Each row was made from one small tree. The marks that hang from a mark follow it in brackets, in alphabetical order. Every link used is in the known rows. Write each row's tree.
Known rows:
E(R(V) T): -0.372; 2.279; -0.064; -2.275; -1.477; -1.102; -4.749; 2.686; 0.110; -0.992; -0.010; 1.947; -1.391; -1.703; -1.977; 3.248; -1.489; -1.395; -5.474; -1.667; -1.977
V(T(E(R))): 0.681; -2.493; -3.771; 0.376; -1.116; 4.820; -2.767; 0.487; -0.381; -1.756; -0.641; -0.152; -1.829; 1.077; -0.536; -2.792; -2.788; -1.594; -2.394; 3.354; 1.908
U(A E(T) V): 1.473; -0.649; -0.588; 5.761; 1.685; -2.184; 0.026; 0.067; -1.718; -0.853; 0.098; -1.343; -1.482; 1.066; -0.852; 3.271; 0.864; -3.212; -3.156; 0.069; -3.176
T(E V): -2.155; -3.831; -4.095; 1.931; 1.267; 1.840; -0.100; -1.121; -3.729; -0.610; -4.197; -2.312; -1.517; -0.951; 0.170; 0.949; 0.457; 1.750; -1.385; 1.678; -0.185
A(R(V) T U): -0.857; 0.847; -0.077; -1.127; 0.427; -1.733; -0.933; -0.682; -4.095; 1.324; 2.493; 0.872; 1.318; -1.198; -2.929; 2.992; -0.685; -1.258; -0.317; -2.435; -1.757
A(T U(V)): -2.368; -1.087; -1.417; 1.700; -0.128; -1.789; -2.768; -2.733; -2.305; -0.317; 1.685; -1.579; -2.668; 1.274; -1.743; 1.570; -1.003; -1.546; 0.031; 0.474; -1.794
E(R(V)): -1.112; -0.417; -0.747; -2.794; -0.739; -0.184; -4.939; 1.037; -1.265; 0.167; 1.769; 1.704; -1.203; -2.892; -4.035; 1.854; -1.231; -0.382; -2.806; -1.067; -1.018
A(R(E)): 2.197; -1.630; -0.398; 1.656; -0.465; -1.330; -2.867; -3.594; -2.291; 3.878; -0.037; -3.132; 0.775; 0.357; -0.103; -0.477; 2.350; -0.656; -3.005; 4.074; -0.819
A(R): 1.310; -1.624; -0.449; 2.533; 0.198; -1.002; -1.219; -0.959; -3.203; 3.336; -1.298; -1.321; 0.602; -1.166; -1.223; 0.936; -0.367; -1.803; -1.224; 1.976; -1.971
U(A(R)): 2.766; -1.807; -0.611; 4.075; 0.361; 0.339; -0.580; -0.806; -2.557; 2.517; -1.066; -0.967; 2.114; -2.586; -0.068; 3.193; 1.667; -0.145; -0.750; 1.862; -2.785
U(E(R T)): 1.182; -0.859; -0.042; -0.313; 1.143; -2.712; -3.357; 3.521; 0.394; -1.016; -0.031; -0.574; -2.388; 2.516; -3.763; 2.475; -1.381; -2.884; -4.449; -1.991; -0.480
T(E(R) V): -1.820; -4.240; -3.152; -0.676; 0.825; 2.697; -2.726; 0.005; -0.654; -1.069; -4.440; -1.694; -2.305; 0.050; -1.320; 1.102; 0.460; 1.539; -2.469; 1.367; 0.441
U(A V): 0.160; -2.065; -1.586; 5.031; -0.075; 0.525; -2.056; -2.517; -2.279; 0.684; 0.018; -1.196; -1.107; -2.354; -0.005; 2.178; 0.949; -0.562; -0.735; 2.940; -3.296
E(R): -0.073; -2.439; -1.053; -0.965; -0.744; -0.082; -5.248; 0.786; -0.105; 0.323; -0.450; -0.664; -2.201; -0.751; -2.714; 1.337; -1.180; -0.154; -2.261; 1.052; -0.611
A(U): -0.169; -1.582; -0.508; 2.453; 1.567; -0.521; -2.679; -1.360; -5.217; 0.320; 1.896; 0.444; 0.025; 1.148; -0.711; 2.911; -1.375; 1.344; -0.715; -0.442; -0.555
V(T(E)): 0.196; -1.722; -4.638; 3.015; -0.426; 4.157; -0.044; -0.728; -3.401; -1.151; -0.440; -0.811; -0.934; 0.031; 0.909; -2.925; -2.793; -1.394; -1.407; 3.797; 1.540
R(V): -1.158; 0.101; -1.608; -0.217; -0.037; -1.050; -2.288; -0.456; -4.239; 0.540; 1.763; 0.927; -0.570; -3.892; -2.558; 1.874; -1.454; -0.275; -1.520; -0.837; -1.374
V(T): -0.762; -0.685; -3.738; 3.399; -0.210; 1.271; -1.125; -0.160; -3.126; 0.682; 1.042; -0.504; -0.003; -0.235; -1.350; -1.600; -3.066; -0.741; -1.960; 3.196; 0.679
R(E): 0.484; -1.816; -2.129; 0.644; -0.702; -1.360; -4.357; -3.249; -2.384; 1.342; 1.133; -2.845; -1.133; 0.083; -0.219; 0.148; 1.398; 0.789; -3.005; 3.177; -0.042
A(R T(E V) U): -1.699; -2.935; -2.371; 0.890; 1.940; 1.203; 1.461; -1.376; -3.493; 0.064; -3.519; -2.006; 0.439; 1.600; -0.252; 2.270; 1.254; 0.735; -0.053; 0.208; -0.483
A(T U(E(R) V)): -1.531; -2.970; -0.348; -0.357; 1.966; -2.267; -3.871; -0.509; 0.105; -1.087; 3.268; -1.116; -3.101; 4.608; -5.830; 1.228; -0.750; -3.481; -0.724; -2.005; -0.102
U(A): 1.214; -1.942; -1.914; 3.292; 0.125; 0.391; -1.854; -0.243; -2.712; 0.129; 0.186; -0.612; 0.141; -2.902; -0.049; 3.859; 0.735; 1.648; -0.332; 1.322; -1.637
A(R T U): 0.265; -0.875; -0.170; 0.896; 0.364; -1.711; -1.199; -0.831; -2.601; 1.724; 0.613; -1.159; 0.634; 1.002; -1.536; 2.328; -0.465; -0.940; 0.130; -0.334; -1.286
A(T(E(R(V)))): -0.700; -1.417; -2.669; -5.811; -2.310; 1.450; -3.858; 1.446; 0.786; -3.050; -0.421; 0.076; -3.836; -3.259; -2.935; 0.819; -1.374; -1.770; -0.932; -1.159; 0.066

Which tree is each row?
0.129; -2.347; -2.619; -0.454; 0.005; 0.986; -1.342; -0.865; -2.896; -2.729; 0.040; -1.350; -2.566; 0.831; 0.326; 1.968; -1.273; -0.033; 1.228; -0.648; 0.584 -> A(T(E) U)
0.310; -2.879; -3.781; 1.934; -1.711; 2.167; -0.765; -1.958; -0.056; -2.303; -1.928; -2.981; -3.714; -2.607; 0.980; 1.195; 1.124; -1.927; 0.968; 2.588; -1.913 -> U(A(T(E)) V)
-1.083; -2.288; -2.273; 1.286; -0.497; 1.076; -1.494; -3.174; -2.502; -2.247; 0.044; -1.595; -3.766; 1.339; 0.217; 0.544; -1.260; -2.312; 0.624; 0.942; -0.822 -> A(T(E) U(V))
0.519; 1.007; -0.388; 3.627; 4.061; 0.274; 1.854; -0.460; -7.314; 1.959; 5.413; 2.616; 4.290; 3.121; -4.799; -0.540; -1.843; -3.041; -2.106; -1.862; 0.526 -> A(R(V(T)) U(E))
0.146; 2.616; -0.933; -0.893; -1.695; -2.087; -4.126; -1.221; -2.218; -0.185; 1.256; -0.391; -0.444; -1.173; 0.547; 1.830; 0.951; -0.024; -6.152; 0.606; -1.334 -> R(E(T) V)
0.617; -1.439; -1.266; 3.367; -1.367; -0.685; -0.782; -1.893; 0.307; 1.928; -1.177; -2.771; -0.708; -2.320; -0.764; 1.875; 1.930; -2.927; 0.287; 2.792; -3.863 -> U(A(R T) V)
0.311; -0.607; -2.316; -2.243; -1.220; 0.394; 0.344; -0.315; -2.323; 0.114; -1.510; -0.841; -1.329; -3.744; -1.449; 0.342; -0.498; -3.337; -0.055; -0.041; -1.193 -> A(R(V) T(E))
-3.179; -2.089; -3.072; 0.452; 0.371; -2.098; 0.084; -0.105; -0.922; 2.700; -3.775; -3.661; 0.077; -1.517; -2.765; 1.615; 1.120; -0.010; -0.872; 1.010; -1.834 -> A(R T(V))
-1.802; -3.775; -3.261; -1.191; 2.364; -0.978; -1.507; 2.862; 1.929; -1.235; -1.002; -2.704; -0.931; 0.365; -5.929; 4.496; 2.849; 1.334; -0.659; -2.086; -0.053 -> U(A(T(V)) E(R))
0.668; -0.343; -0.725; -1.457; 0.157; 0.809; 0.302; -1.135; -4.350; -0.662; 0.594; 0.658; 0.324; -1.043; -0.684; 1.944; -0.332; -1.790; 0.141; -1.644; -0.752 -> A(R(V) T(E) U)
2.172; 1.787; -2.110; 3.067; -0.657; 2.687; -0.831; -2.531; -2.874; 2.324; 3.011; 0.082; 4.695; -1.512; 0.040; -1.076; 2.922; -0.115; -3.877; 3.831; -0.825 -> U(A(R(E V(T))))
-1.557; -0.325; -1.980; 6.282; 1.155; 1.905; -1.413; -3.301; -4.598; 0.426; 3.194; 0.465; 0.307; 3.355; -0.489; -1.619; -2.614; -1.662; -1.992; 2.918; -0.437 -> A(U(V(T)))
1.621; 0.776; -1.271; -1.485; -1.638; -0.857; -2.131; -2.073; -0.479; 1.530; 1.682; -1.828; 2.002; -3.652; -1.157; 2.504; 4.022; -0.140; -1.837; 1.279; -1.907 -> U(A(R(E V) T))
0.315; -1.765; -1.418; -3.296; -0.943; 2.358; -3.815; 0.520; -1.692; -1.853; 0.085; 1.357; -2.483; -2.559; -1.773; 0.738; -1.123; -1.022; -2.196; -0.472; -0.098 -> T(E(R(V)))
-2.639; -0.575; -1.412; -0.142; 0.394; -0.980; -3.746; 2.498; 1.011; -0.367; -4.450; -1.083; -1.369; 0.834; -1.209; 3.613; 0.123; 1.147; -5.778; -0.062; -1.540 -> E(R T(V))
3.809; -1.700; -0.297; 3.104; -0.246; 0.193; -2.313; -3.073; -1.893; 2.898; 0.019; -2.582; 2.358; -0.888; 1.192; 1.684; 4.535; 0.815; -2.549; 3.879; -1.769 -> U(A(R(E)))
1.057; -0.774; -0.178; -0.228; -0.167; -1.724; -3.246; -3.327; -1.926; 2.187; 1.620; -3.025; 0.992; 2.648; -0.398; 1.252; 2.261; 0.100; -1.551; 1.612; -0.380 -> A(R(E) T U)
0.862; -1.103; -1.551; -1.279; -1.826; -2.386; -3.093; -2.471; 0.182; 2.803; -0.281; -4.461; -0.764; -0.106; -0.857; -0.131; 2.295; -1.480; -1.816; 3.134; -0.748 -> A(R(E) T)
1.630; -1.322; -1.719; 1.434; -0.966; -0.626; -0.516; 0.341; -0.211; 1.476; -1.462; -2.472; 0.706; -3.117; -0.963; 3.332; 1.641; -0.820; 0.652; 1.182; -2.526 -> U(A(R T))
-0.836; 1.579; -3.416; 0.359; -1.029; 1.117; -2.813; -2.599; -3.450; 0.774; 4.325; -0.021; 1.326; -0.689; -1.558; -2.400; 0.038; -0.152; -4.406; 3.064; 0.981 -> R(E V(T))
-1.811; 0.055; -2.512; 1.529; 0.078; -2.063; -2.675; -1.505; -1.093; 0.611; -3.119; -3.674; -0.512; 1.226; 1.460; 2.324; 2.787; 2.624; -6.282; 2.368; -1.138 -> R(E(T(V)))
0.909; -2.688; -3.138; 0.831; 1.388; -2.227; -0.229; 1.764; -1.177; -1.205; 1.601; -2.263; -1.294; -1.150; -3.971; 3.695; 0.859; -0.826; 1.297; -1.410; -0.608 -> U(A(T) E)
2.758; -1.546; -0.089; 4.963; -0.573; 0.013; -2.535; -5.361; -1.360; 3.472; -0.027; -3.370; 0.913; -0.091; 1.206; 0.234; 4.534; -1.570; -2.937; 5.478; -3.246 -> U(A(R(E)) V)
1.476; -2.605; -3.417; 3.952; -0.960; 6.453; -2.198; -1.249; 0.738; -2.139; -0.532; -0.206; -1.447; 0.612; 0.894; -2.232; -0.316; -2.293; -1.943; 4.922; -0.303 -> U(A V(T(E(R))))
-0.338; -1.851; -1.150; 1.845; 3.062; -0.869; -1.236; 3.514; 0.816; -1.502; -2.402; -0.860; 0.203; 1.920; -3.031; 5.400; 2.416; 1.314; -4.538; -2.008; -1.459 -> U(A E(R T(V)))
1.804; 2.131; 2.092; 2.195; 3.389; -3.297; 0.920; 0.957; -5.957; 1.001; 2.486; 2.278; 2.623; 2.653; -2.680; 3.737; -0.761; -3.110; -3.876; -4.247; -1.838 -> A(R(V) U(E(T)))
-1.415; 0.767; -2.526; -1.121; -0.949; 2.079; -3.764; 1.472; -1.268; -0.282; 2.782; 2.201; 0.387; -1.087; -3.886; -1.222; -2.759; -1.247; -3.582; 0.663; 0.612 -> E(R(V(T)))
2.665; -1.406; -1.666; 0.362; -1.656; -0.700; -2.259; -2.066; 0.573; 1.942; -0.133; -4.028; 1.211; -1.334; 0.364; 2.078; 4.337; 0.059; -1.221; 3.156; -1.749 -> U(A(R(E) T))
1.495; -2.928; -3.877; 0.155; -1.356; 1.996; -0.591; 0.114; -0.620; -2.926; -1.895; -2.189; -2.497; -3.251; 0.998; 2.927; 0.921; 0.318; 1.432; 1.119; -0.600 -> U(A(T(E)))
0.739; -1.628; -2.597; -4.426; -2.237; 2.910; -3.019; 1.787; 1.287; -3.703; -0.055; 0.740; -2.362; -4.194; -1.446; 3.115; 0.840; -0.135; -0.222; -1.058; -0.414 -> U(A(T(E(R(V)))))
-0.498; 0.079; -4.329; 1.167; -0.566; 3.920; 0.268; -0.439; -4.636; -1.551; 1.303; 1.386; -0.137; -2.129; -0.374; -2.389; -2.904; -1.716; -1.887; 1.525; 1.111 -> R(V(T(E)))
-1.547; -1.276; 0.039; 1.206; 4.325; -1.875; -2.215; 2.580; -1.773; -1.151; -0.711; -0.014; 0.194; 6.103; -3.563; 4.752; 0.515; 1.016; -4.868; -3.458; -0.146 -> A(U(E(R T(V))))
1.264; -0.535; -1.919; 7.865; -0.012; 2.904; 0.548; -2.523; -2.063; 2.693; 0.076; -0.849; 2.456; -0.331; 0.217; -1.481; 0.248; -3.301; -1.767; 5.425; -2.579 -> U(A(R) V(T))
-3.038; -2.492; -4.454; 1.081; 0.554; -0.270; -0.326; 0.880; -0.483; -0.720; -2.463; -3.226; -0.246; -2.878; -1.481; 4.653; 2.365; 3.265; 0.168; 0.223; -1.577 -> U(A(T(V)))
-3.085; -3.162; -3.710; -0.085; 1.820; 1.185; 0.038; -1.148; -3.376; -2.367; -2.527; -2.198; -1.435; 1.182; -0.110; 2.520; 0.248; 2.556; 0.141; -0.833; 0.453 -> A(T(E V) U)
0.652; -0.976; -0.599; 7.353; 4.061; 0.128; 1.444; -2.859; -5.569; 2.795; 3.647; -0.300; 2.099; 6.043; -3.470; -2.527; -1.610; -5.237; -1.771; 1.706; -0.642 -> A(R U(E V(T)))
0.105; -0.876; 0.256; 1.571; 0.715; -2.853; -3.434; 1.415; 0.913; -0.329; -0.126; -1.099; -3.671; 3.360; -3.609; 1.040; -1.101; -5.174; -4.870; -0.187; -2.030 -> U(E(R T) V)
2.385; -1.262; 1.072; 2.513; 0.888; -0.635; -3.132; -4.357; -4.408; 3.160; 1.793; -1.661; 2.501; 3.080; 0.632; 1.107; 2.337; 0.731; -2.775; 2.313; -0.511 -> A(R(E) U)
-4.602; -1.712; -2.891; 0.252; 2.054; -1.485; -1.183; -0.410; -3.109; -0.616; -0.709; -1.973; -0.308; 1.004; -2.011; 3.723; 0.368; 3.201; -0.434; -1.362; -0.526 -> A(T(V) U)
-0.159; 0.717; 0.512; 3.370; 2.031; -1.683; -1.502; -2.676; -3.022; 2.361; -2.215; -2.250; 3.226; 4.827; 1.971; 3.040; 3.638; 1.993; -6.316; 1.512; -1.610 -> A(R(E(T(V))) U)
1.159; -3.145; -1.484; 5.366; 2.360; -1.076; -0.305; -1.661; -3.244; 0.330; 1.764; -1.707; -1.223; -0.004; -2.894; 1.686; 1.151; -2.362; -0.252; 0.657; -2.104 -> U(A E V)
